Each row comes from the steps of one path. Every step used is in the known rows, and no mark comes twice. Write the path behind each row, first mark first.
Known rows:
C M: [-.21, -.06, .87, .21, .02, .18, .03, -.17, .39, -.06, -.18, .07, -.18, .14, -.10, .83, -.02, -.10, -.21, .03, .11, -.07, .17]
R Z T C M: [-.19, .00, .02, .24, -.01, -.25, -.03, .36, .11, .13, .20, .35, -.19, .16, -.05, .20, -.07, .22, .12, .25, -.03, .37, -.09]
T X M Z R: [.21, -.04, -.01, .00, .43, .17, .12, .15, -.47, .10, -.50, -.28, .59, -.12, .14, -.31, .12, -.19, -.05, -.31, .13, .06, .51]
X R Z T C: [.10, -.18, .01, -.18, -.53, -.05, -.02, .33, .47, .02, -.03, -.30, .05, -.05, -.17, -.18, -.02, .45, .05, .32, -.02, .18, .02]
M C T X: [-.19, .23, -.17, .11, -.16, .05, -.16, -.21, -.44, .07, .19, .12, .36, -.13, .11, -.18, -.10, -.42, -.06, -.27, -.06, -.42, -.11]
X R Z T: [.10, -.22, .12, -.30, -.55, -.02, .00, .36, .50, .08, -.06, -.43, .08, -.02, -.22, -.19, .04, .39, .01, .35, -.02, .19, -.05]
Z T X M C: [.08, .05, -.37, -.01, .18, .10, -.03, .12, -.08, -.19, .34, .00, .34, .03, .23, -.59, .07, -.08, -.06, -.33, .03, -.17, -.12]
T X M C: [-.03, -.02, .06, .01, .16, .25, .01, .03, -.46, -.08, -.18, .00, .40, -.04, .36, -.25, .07, -.20, -.05, -.32, .07, -.20, .13]
C R Z: [-.30, -.06, .44, -.21, .18, -.05, .06, -.22, .16, -.07, -.14, .11, -.65, .16, -.27, .48, .11, .04, .13, .38, .01, .01, -.16]
T C: [-.08, .16, -.02, .22, -.06, .13, .00, -.30, .17, -.39, -.19, .16, -.24, -.08, .11, .15, -.17, .11, .13, .09, .09, -.13, -.22]
R Z T C M X: [-.22, .01, .02, .22, -.08, -.34, -.03, .41, .38, .23, .13, .27, -.11, .18, .00, .13, -.08, .10, .13, .18, -.04, .38, -.06]
X R Z T C M: [.05, -.19, .20, -.09, -.48, -.05, -.03, .36, .54, .08, -.02, -.24, .07, .00, -.21, .06, -.05, .39, -.02, .23, -.03, .19, .19]
R Z T C: [-.14, .03, -.16, .15, -.05, -.25, -.02, .34, .05, .07, .17, .24, -.18, .12, -.02, -.04, -.05, .24, .20, .32, -.03, .34, -.27]
T C M X R Z: [-.21, .01, .39, .32, -.30, -.06, -.04, .06, .70, .03, -.25, .13, -.07, .03, .04, .48, -.21, .03, -.01, -.04, .04, .10, .32]
X M Z R C: [.39, -.22, -.03, -.14, .23, .07, .12, .07, -.60, .39, -.40, -.11, .13, -.11, .18, .22, .06, .21, -.15, -.06, -.17, .31, .40]
Z R C T X M: [-.37, .14, -.12, .07, .55, .35, .02, .24, -.43, .34, -.40, .45, .66, -.05, .02, -.05, .02, .17, -.05, -.17, -.27, -.33, .81]
Z R: [.15, .03, -.06, -.20, .06, .17, .14, -.12, -.43, .12, -.38, -.01, .30, -.14, .05, .02, .12, -.02, .07, .21, .02, -.42, .54]
C R Z T X M: [-.26, -.08, .15, -.16, .35, -.06, .04, -.01, .16, -.07, .06, .13, -.36, .18, -.19, .10, .14, .07, .07, .11, .01, .04, .00]
M C: [.15, .09, .03, -.09, -.52, .08, -.03, -.39, -.61, -.03, .22, .14, -.22, -.06, .29, .22, -.01, -.31, .01, .03, -.12, -.37, -.42]
M Z T X: [.52, .09, -.27, -.01, .16, -.12, .08, -.03, -.24, .05, -.02, -.53, .19, -.09, -.18, -.43, .06, -.28, -.02, -.20, .10, .32, -.16]

Which path is each row?
[-.01, .16, -.38, .06, .15, .02, -.03, -.26, .42, -.44, .39, .17, -.32, .01, -.06, -.20, -.06, .11, .07, -.07, .04, -.24, -.31] -> Z T C R
[-.24, .11, .37, .38, -.12, .01, -.02, -.17, .62, -.14, -.23, .19, -.13, .05, .11, .51, -.22, -.11, -.02, -.14, .08, -.06, .20] -> T C M X
[-.03, .09, -.09, -.11, -.20, -.08, -.04, -.24, -.60, .05, .43, .35, -.32, .08, .09, .16, .07, -.33, .08, -.06, -.16, -.34, -.19] -> M C R Z T X
[-.23, -.04, .18, -.19, .23, -.11, .04, -.15, .25, -.08, .12, .14, -.59, .18, -.29, .25, .12, .06, .10, .30, .00, .00, -.22] -> C R Z T
[.50, -.21, -.28, -.04, .09, -.10, .05, -.03, -.21, .09, -.07, -.29, -.03, -.12, .18, -.04, -.02, .16, -.15, -.11, -.01, .40, -.04] -> X M Z T C
[.05, -.25, .38, -.28, -.59, .03, .02, .28, .43, .11, -.32, -.43, .04, -.05, -.20, .05, .03, .35, .03, .43, .01, .20, .02] -> X R Z
[.53, .10, -.39, .02, .07, -.21, .06, -.28, -.10, -.02, .13, -.35, -.24, -.10, -.20, -.14, -.04, -.11, .00, -.08, .03, .27, -.21] -> M Z T C R
[.15, -.06, .13, .04, .38, .18, .09, .10, -.27, -.03, -.45, -.33, .44, -.08, .13, -.29, .09, -.17, -.07, -.29, .16, .17, .22] -> T X M Z
[.02, .04, -.34, -.06, .28, .10, -.04, .01, -.03, -.22, .37, .05, .19, .05, .14, -.52, .10, -.11, -.06, -.35, .02, -.25, -.07] -> Z T X M C R
[-.16, .14, -.13, .05, -.34, -.02, -.16, .02, -.39, .24, .16, .06, .42, -.15, .03, -.17, -.10, -.29, -.05, -.16, -.10, -.26, .02] -> M C T X R Z
[-.12, -.05, .30, -.07, -.06, .22, .04, .34, .22, -.07, -.43, -.35, .50, -.03, -.12, -.36, .09, .01, .08, .01, .16, .02, .25] -> T X R Z
[.04, .16, -.44, .13, .03, .02, -.04, -.11, .35, -.39, .34, .11, -.10, -.01, .05, -.31, -.11, .15, .08, -.03, .05, -.13, -.36] -> Z T C
[-.44, .14, .05, .10, .20, .19, -.13, .11, .58, -.07, -.32, -.37, .76, -.19, -.34, -.53, -.09, -.06, -.13, -.17, .17, -.20, .24] -> C T X R
[.47, -.20, -.24, -.09, .19, -.10, .06, -.12, -.16, .04, -.04, -.23, -.16, -.09, .10, .02, .01, .14, -.15, -.13, -.02, .33, .01] -> X M Z T C R
[-.30, .00, .17, -.11, .35, -.06, .04, -.08, .20, -.11, .08, .15, -.41, .19, -.28, .11, .14, -.03, .13, .17, .03, -.03, -.08] -> C R Z T X
[.15, .11, .15, .40, .04, -.01, .06, -.18, -.10, .02, -.21, .18, -.08, -.09, -.03, .61, -.17, -.05, -.05, -.10, .05, .01, .51] -> T C M Z R
[.13, -.22, -.08, -.22, -.08, -.05, -.03, -.10, -.49, .13, .26, .23, -.30, .03, .33, .26, .06, .08, -.12, -.02, -.19, -.05, -.09] -> X M C R Z T
[.01, .06, -.07, -.18, -.32, -.12, -.04, -.34, -.54, .07, .48, .34, -.49, .06, .08, .32, .05, -.25, .07, .07, -.20, -.29, -.32] -> M C R Z T
[-.49, .10, .00, .19, .50, .15, -.11, .13, .30, .00, -.31, -.16, .69, -.14, -.12, -.41, -.09, -.07, -.16, -.25, .15, -.08, .21] -> C T X M
[-.02, .03, .11, -.17, -.36, -.09, -.03, -.38, -.63, .09, .29, .32, -.52, .06, .10, .47, .04, -.26, .07, .14, -.17, -.30, -.29] -> M C R Z
[.10, -.25, .09, -.21, -.12, .00, .01, -.17, -.54, .13, .08, .20, -.32, .01, .34, .40, .05, .06, -.10, .03, -.16, -.04, -.06] -> X M C R Z
[-.11, -.04, -.01, -.01, -.07, -.22, .00, .35, .06, .15, .14, .12, -.16, .15, -.07, -.05, .04, .19, .15, .39, -.03, .36, -.35] -> R Z T
[-.07, .14, -.15, .25, -.02, -.07, -.07, -.04, .68, -.21, .31, .16, -.02, .08, .06, -.08, -.14, .00, -.03, -.19, .04, -.09, -.08] -> Z T C M X
[.58, .03, -.27, -.08, -.03, -.19, .08, -.14, -.16, .10, .05, -.56, -.06, -.08, -.18, -.21, .03, -.15, -.04, .01, .04, .37, -.32] -> M Z T
[-.05, .14, -.23, .04, .25, .14, -.02, .08, .25, -.32, .20, -.12, .29, .05, -.01, -.66, .07, -.10, .04, -.20, .14, -.17, -.21] -> Z T X
